Known rows, with every way that one mark hangs from another:
dibud(pafo(datumu(sasel) nepe)): [-30   0  29  31   2 -53 -10   0  26 -20  -5 -33  37 -21 -23   6  -7  20
   2   4]
pafo(datumu(kitut sasel) nepe): [-31 -10  14   6  15 -58  -3  21  26 -33   2 -28  24 -28 -21   3  -2  13
   6   1]
sebu(pafo(datumu(sasel) nepe) pufuv): [ -5  22  56   6  14 -39  -1  40  29 -42  32 -22   3  13 -24 -16 -14   5
  52 -11]
pupuzev(pafo(nepe)): [ -9  -5   3  19   5 -45  -1   9 -12  -3  21 -13  33 -55 -19   6   1   6
   9 -12]
kidut(pomesid): [-18 -10  -2  -5   0 -45   6  -2  15   2  37 -20  14 -73 -10  10  18  36
  -8   2]
sebu(pafo(nepe(kitut)) pufuv): [  8  13  29   2  36 -38  -5  20  14 -29  65  12   1  10 -15 -21  -2  19
  43  -5]
sebu(pafo): [  6   8   4  14   8 -35   7   2  22 -18  32   6  11 -29 -12   0  -3  36
  13  -5]
kidut(pomesid sebu(pafo(nepe) pufuv)): [  2 -10  17  -1  18 -26  -3  16  24 -33  80 -34   8 -31 -31 -14  23  22
  33   0]
sebu(pufuv): [-16  14   4  -2  14 -58  -3  15  18 -11  28  -2   6 -47 -18  -9   7  21
  13 -23]
dibud(pafo(datumu(kitut sasel))): [-40   4  15  32 -10 -65 -10  -9  32 -10  -9 -23  27 -17 -14  12  -4  38
 -43  -7]
sebu(pafo(datumu nepe) pufuv): [ -8  23  43  -2  16 -37  -3  37  39 -45  51 -17  10   2 -18 -15  -4   7
  47 -18]
sebu(pafo pufuv): [  3  24  19   6  11 -42   3  19  24 -20  48   3  -3 -13 -14 -13  -1  26
  25 -22]
sada(pafo(nepe)): [ -8  -4 -35  28  12 -52 -17  -8  16 -19  11 -33  26 -62 -23  10  13   6
  20   2]
sada(pafo(datumu(sasel) nepe)): [-17   4   0  30  -2 -49 -17   9  26 -28 -12 -44  28 -39 -26   6  -1  -4
  21   8]
pupuzev(pafo(datumu(kitut sasel) nepe)): [-25  -4  24  20  -4 -54  -3  24  -1 -15   1 -27  30 -24 -19   9  -8   3
  -9 -12]
sada(pafo(datumu nepe)): [-21   4 -12  20   1 -46 -20   4  35 -33   7 -39  35 -51 -20   8   9  -1
  17  -1]
pafo(datumu(sasel) nepe(kitut)): [-19  -7  40   5  18 -41  -9  21  13 -24   7  -4  24 -15 -18 -13  -8  13
  21  18]
kidut(pomesid(pufuv) sebu(pafo(nepe))): [-12 -18   6  -2  11 -40   1   7  22 -31  74 -39  16 -24 -22  -2   7  28
  35  36]
pupuzev(pafo(datumu nepe)): [-20   1  25  11  -5 -40  -6  21   7 -15  16 -22  39 -42 -16   6  -4   0
   9 -14]
kidut(pomesid(pufuv) sebu(pafo)): [-14 -12   4   1  -4 -40   4   3  26 -20  66 -26  10 -27 -17  -3   6  40
  13  31]
datumu(kitut): [-22  -8 -28   6  13 -66   0  -3  21 -11  19  -2  16 -55 -10   9  12  36
 -26 -13]
pafo(datumu nepe(kitut sasel)): [-43 -17  24  -3  19 -53 -10  -4  14 -28  37  13  31 -19  -8   3 -12  18
  17   5]
pupuzev(pafo(datumu(kitut) nepe)): [-27  -3  12   9   0 -53  -6  17  10 -19  18 -23  37 -34 -12  11   1   6
 -13 -19]
dibud(pafo): [-23   2  -8  31   0 -57  -9 -22  21   1  10  -9  29 -47 -15  10   6  42
 -25  -7]
pupuzev(pafo): [-10   2   1  20  -9 -45   0   4  -8  10  12   0  26 -58 -15   8   0  20
 -15 -17]

Rows:
[-18   1  39  21  -8 -42  -3  27  -3 -11  -4 -25  34 -34 -22   2 -12  -2
  11  -6]
pupuzev(pafo(datumu(sasel) nepe))
[-53  -8  15  21   3 -62 -11 -23  26 -24  21 -20  44 -24 -14  20 -11  25
  -1  -8]
dibud(pafo(datumu nepe(sasel)))
[-38  -4  15  32   7 -65 -12  -3  29 -23  -2 -36  34 -14 -19  11  -2  26
 -19  -1]
dibud(pafo(datumu(kitut sasel) nepe))
[-36  -8  -3  18   7 -54 -25 -16  19 -27  24  -8  33 -25 -11  12  -5   7
  11   6]
sada(pafo(datumu nepe(kitut sasel)))
[-19   9  38  21 -25 -41  -1  21  -1   0 -12 -14  28 -36 -17   4 -14  10
 -13 -11]
pupuzev(pafo(datumu(sasel)))
[-17   0  -2  20   8 -44 -27   0  28 -26  16 -18  32 -31 -15   1   8   5
  10  10]
sada(pafo(datumu nepe(kitut)))
[-14  -3  48  19  -1 -38  -9  23 -11  -7   7  -5  31 -13 -17  -5 -13   4
   4   5]
pupuzev(pafo(datumu(sasel) nepe(kitut)))
[-46 -11 -26  21   4 -71 -19 -17  33 -36  18 -32  32 -36 -12  26   1   6
  -1 -10]
sada(pafo(datumu(kitut) nepe(sasel)))
[-32 -20 -10  -6  -3 -54  -1   1  21 -11  50 -31  19 -59 -20   1  14  34
   1  31]
kidut(pomesid(pufuv) sebu)
[-33   0  16  22   5 -51 -13  -6  34 -23  13 -30  43 -31 -17   7   3  23
  -2  -4]
dibud(pafo(datumu nepe))
[ -4  -7 -25  28  20 -48 -24 -11   9 -14  20 -11  25 -43 -18   1  12  11
  12  13]
sada(pafo(nepe(kitut)))
[-22  -6  25  -5  22 -41 -11  14  23 -27  28   3  31 -27 -12 -10   2  16
  18  11]
pafo(datumu nepe(kitut))
[-41  -6 -14  20  -1 -57 -19 -13  28 -31  15 -30  34 -42 -16  19  -4   1
  20  -5]
sada(pafo(datumu nepe(sasel)))
[-41  -4   3  22   9 -64 -14  -8  37 -28  18 -32  40 -23 -13  13   6  28
 -22 -10]
dibud(pafo(datumu(kitut) nepe))
[-27  -1 -25  23   4 -60 -22   1  40 -36  11 -41  31 -42 -15  15  12   4
  -3  -7]
sada(pafo(datumu(kitut) nepe))
[-24  -1 -12  31   2 -61 -18   6  29 -32  -8 -45  25 -32 -22  13   5   1
   1   3]
sada(pafo(datumu(kitut sasel) nepe))
[-37 -11  35  10   1 -48 -10   0  -9 -11  32  11  38 -17  -7   8 -17   8
   0  -8]
pupuzev(pafo(datumu nepe(kitut sasel)))
[-11   4  37  -7  -6 -21  -4  22  42 -33  67 -30  10 -25 -23 -14  19  29
  11  -8]
kidut(pomesid sebu(pafo(datumu) pufuv))
[-27   5  24  23 -19 -56  -3  18   4  -3  -8 -14  25 -29 -13  10  -9  16
 -34 -16]
pupuzev(pafo(datumu(kitut sasel)))
[-55 -18  -2  -4  16 -70  -4  -1  27 -38  31 -13  31 -33  -9  18  -7  18
   2 -15]
pafo(datumu(kitut) nepe(sasel))
[ -3  19  51  -3  25 -32 -10  33  31 -40  60   3   8  19 -12 -22  -5  14
  40  -8]
sebu(pafo(datumu nepe(kitut)) pufuv)
